What can hang from each mark
L: R
Z: C
R: C L
B: C W
W: B
C: B L R W Z

Every row comes from one small tree of marks. The marks that hang from a mark follow it in brackets, in alphabetical order. Every link used is in the known rows. Which tree was each row made from?
Known rows
W{B{C{L R Z}}}: |   8 |  15 |  -5 |  -6 |  16 |  -9 |  10 | -24 |   0 | -13 |  13 |   6 |   1 |   1 |  28 |   0 | -17 |  -7 |
C{L W Z}: |  27 |  -8 |  -9 |  -8 | -27 |   3 | -10 | -10 | -27 |  -3 |   6 | -27 |   7 | -17 |  -6 |   6 |  -2 |  -4 |
Z{C{L{R}}}: | -36 |  -5 |  -4 |  12 |  16 |  11 |  -7 |  14 |  28 |   9 | -10 |  10 | -31 |   2 | -13 | -18 |  -5 | -27 |
W{B{C{L}}}: | -22 |  10 |  -8 |  13 |   4 |  16 |  24 |  -4 |  -5 |   1 |   2 |  -8 |   7 |  -2 |  15 |  10 | -29 |  -5 |
Z{C{R}}: | -17 |  18 |  -7 |   2 |  52 | -10 |  -4 |   9 |  30 |  12 |   4 |  44 | -20 |  12 |   4 | -13 | -22 | -15 |
B{C}: | -22 |   1 |   1 |   9 |   2 |   7 |   8 |  -7 |   5 |  12 |  -6 |  13 |   1 | -11 |  19 |   5 | -18 |   8 |
B{C{L{R} Z} W}: | -11 | -27 |  18 |   0 | -31 |  -9 |  -6 | -33 |  -7 |  -5 | -12 |  -6 |   1 | -16 |  44 |   3 |  18 | -15 |
C{B{W} L{R}}: | -14 | -11 |  10 |   5 | -12 |   1 |   0 |  -3 |  -3 |  -7 |   6 |  -9 |  -1 |  11 |  -7 |   2 |  -1 |   5 |
R{C{L Z}}: |  25 |  -2 |  16 |   7 |   4 |   2 |   7 | -10 |   5 |   5 | -11 | -15 |   7 |  -7 | -24 |  14 |   5 |   2 |
B{C{L Z} W}: |   8 | -16 |  17 |   2 | -23 |  -4 |   7 | -38 | -19 |   3 | -12 |  -9 |  18 | -17 |  49 |  24 |  -3 |  -9 |
L{R{C{B Z}}}: |  13 |   6 | -10 |  10 |   1 | -15 |  -5 |  11 |  29 |   0 |  -2 |  17 |  -3 |  11 | -43 |  -1 |  42 |  26 |
B{C{R} W}: | -16 |  -6 |  23 |  -8 |  14 | -18 |   3 | -26 |  -4 |   0 |   1 |  27 |  10 |  -1 |  60 |   3 | -13 |  -2 |
B{C{L R Z} W}: |  13 | -11 |  27 | -14 |  -1 | -16 |   1 | -48 | -13 |  -9 |  -2 |   4 |  12 |  -9 |  61 |   9 |  -7 | -12 |
L{R{C{W}}}: | -12 | -15 |   3 |   0 | -15 |  -7 | -10 |  23 |   8 |   3 |  -7 |  -5 |   0 |  -3 | -23 | -17 |  40 |   4 |
L{R{C}}: | -23 |  -7 |  13 |  12 |  14 |  -6 |  -1 |  17 |  30 |   7 |  -9 |  11 | -12 |   5 | -35 | -13 |  22 |   8 |
Z{C}: | -21 |  13 | -18 |  19 |  29 |   2 |   0 |  20 |  23 |  24 |  -6 |  32 | -15 |   3 |  -8 |   6 | -19 | -10 |
R{C}: |  -4 |   4 |  10 |  15 |  21 |   1 |  11 |  10 |  18 |  15 |  -9 |   8 |   5 |   3 | -28 |   9 |   0 |  12 |
R{C{B W Z} L}: |  35 |   4 |  -2 |  -8 | -17 |   7 |   0 |  27 | -15 |   8 | -19 |  -7 |  12 |   4 | -20 |  16 |  34 |  26 |
C{L}: |  -9 |  -1 |   8 |   8 |   8 |  15 |   7 |  -4 |  -4 |   4 |   3 | -15 |  -8 |  -4 | -19 |   4 | -35 |   0 |
W{B{C}}: | -26 |  16 | -21 |  17 |  10 |   1 |  20 |   6 |   4 |   8 |   5 |  15 |   5 |   1 |  14 |  11 | -20 |   8 |

Which tree is each row?
| -15 |  -1 | -26 |   2 | -17 |  17 | -12 |  26 |   8 |   2 |  -1 |   1 |  -8 |   6 |  -9 | -18 |  17 | -16 | | Z{C{B L{R} W}}
|  -1 |  18 | -23 | -10 |  18 | -18 |  -3 |  16 | -11 |  -8 |  30 |   9 |   2 |  11 |  -3 |  -9 | -12 |   5 | | C{R W{B}}
|  -7 |  18 | -19 |  16 |  17 |  23 |   9 |  15 |  16 |  11 |  -3 |  11 |  -4 |  14 | -16 |   9 | -23 |  -7 | | Z{C{B L}}
|  23 |  -2 | -18 |  -3 | -28 | -14 | -13 |  17 |   7 |  -4 |   0 |   3 |  11 |   3 | -30 |  -6 |  59 |  23 | | L{R{C{B W Z}}}
|   9 |  -5 |  11 | -21 |   3 |   3 |  -8 |  -7 | -18 | -11 |  15 | -16 |   0 |  -4 |   6 | -16 | -19 |  -8 | | C{L R W}
| -17 |   1 | -15 |   8 | -12 |  -3 |   4 | -10 |   7 |  -9 |   4 |  -2 | -10 |  -6 |  11 |  -7 |  10 |  -7 | | W{B{C{L{R} Z}}}
|   9 |  15 |   9 |  -8 |  26 |   8 |   5 |  -7 |   4 | -13 |  20 |   2 |  -4 |  16 | -19 |  -8 | -32 |  12 | | C{B L R}
|  11 |   6 |  18 | -16 |  34 | -10 | -12 |   1 |   0 |  -2 |  -3 |  17 | -30 |   5 |  -2 |  -6 | -15 |  10 | | C{R{L} Z}
| -40 |  -1 |  -6 |  11 |  -5 |   7 |  11 |   2 |  10 |  -6 |   3 |  -6 | -12 |   0 |   9 | -11 |  -8 |  -9 | | W{B{C{L{R}}}}
|  32 |  12 |  -5 | -28 |   2 |  -4 | -16 |  13 | -20 |  -9 |   6 |   6 |  -8 |   8 |   0 |  -4 |   6 |  21 | | C{B R{L} W Z}
|  31 |  -4 |   2 | -24 |  -6 |  -9 | -17 | -18 | -21 | -15 |  15 | -13 |   1 |  -9 |   6 | -10 |  -6 |  -7 | | C{L R W Z}
|  13 |   3 | -13 |  -5 | -25 |  20 |   1 |   8 | -24 |  -5 |  12 | -24 |  16 |  -1 | -17 |   5 | -12 |  12 | | C{B L W}
|  14 |  -3 |  23 |  11 |  -1 |   7 |  20 |  -3 |  -4 |   4 | -10 | -14 |  30 |  14 | -10 |  26 |   1 |  10 | | R{C{B{W} L}}
| -15 | -19 |  -1 |  -6 | -27 |   9 | -16 |   7 | -12 |  -9 |   5 | -25 | -12 | -11 | -12 | -22 |   5 |  -9 | | C{L{R} W}
|  -2 | -23 |  -4 | -11 | -48 |   3 | -16 | -16 | -13 | -10 |  -7 | -19 |  -1 | -25 |  30 | -15 |  28 | -12 | | B{C{L{R} W Z}}
|   0 |  10 |   7 |  -1 |  30 |  -2 |   5 |  -4 |   9 |   2 |   3 |  24 |   6 |  23 |  22 |   7 | -17 | -16 | | Z{C{B{W} L R}}
|  37 | -10 |   6 |  -5 | -23 |   2 |  -2 |  -4 | -16 |   1 |  -9 | -28 |  20 | -14 | -13 |  10 |  22 |  -2 | | R{C{L W Z}}
|  21 |   7 |  -9 |  -2 |  -3 |  -4 |   5 |  34 | -16 |   9 | -13 | -10 |   7 |   5 | -15 |  16 |  25 |  10 | | R{C{W{B} Z} L}
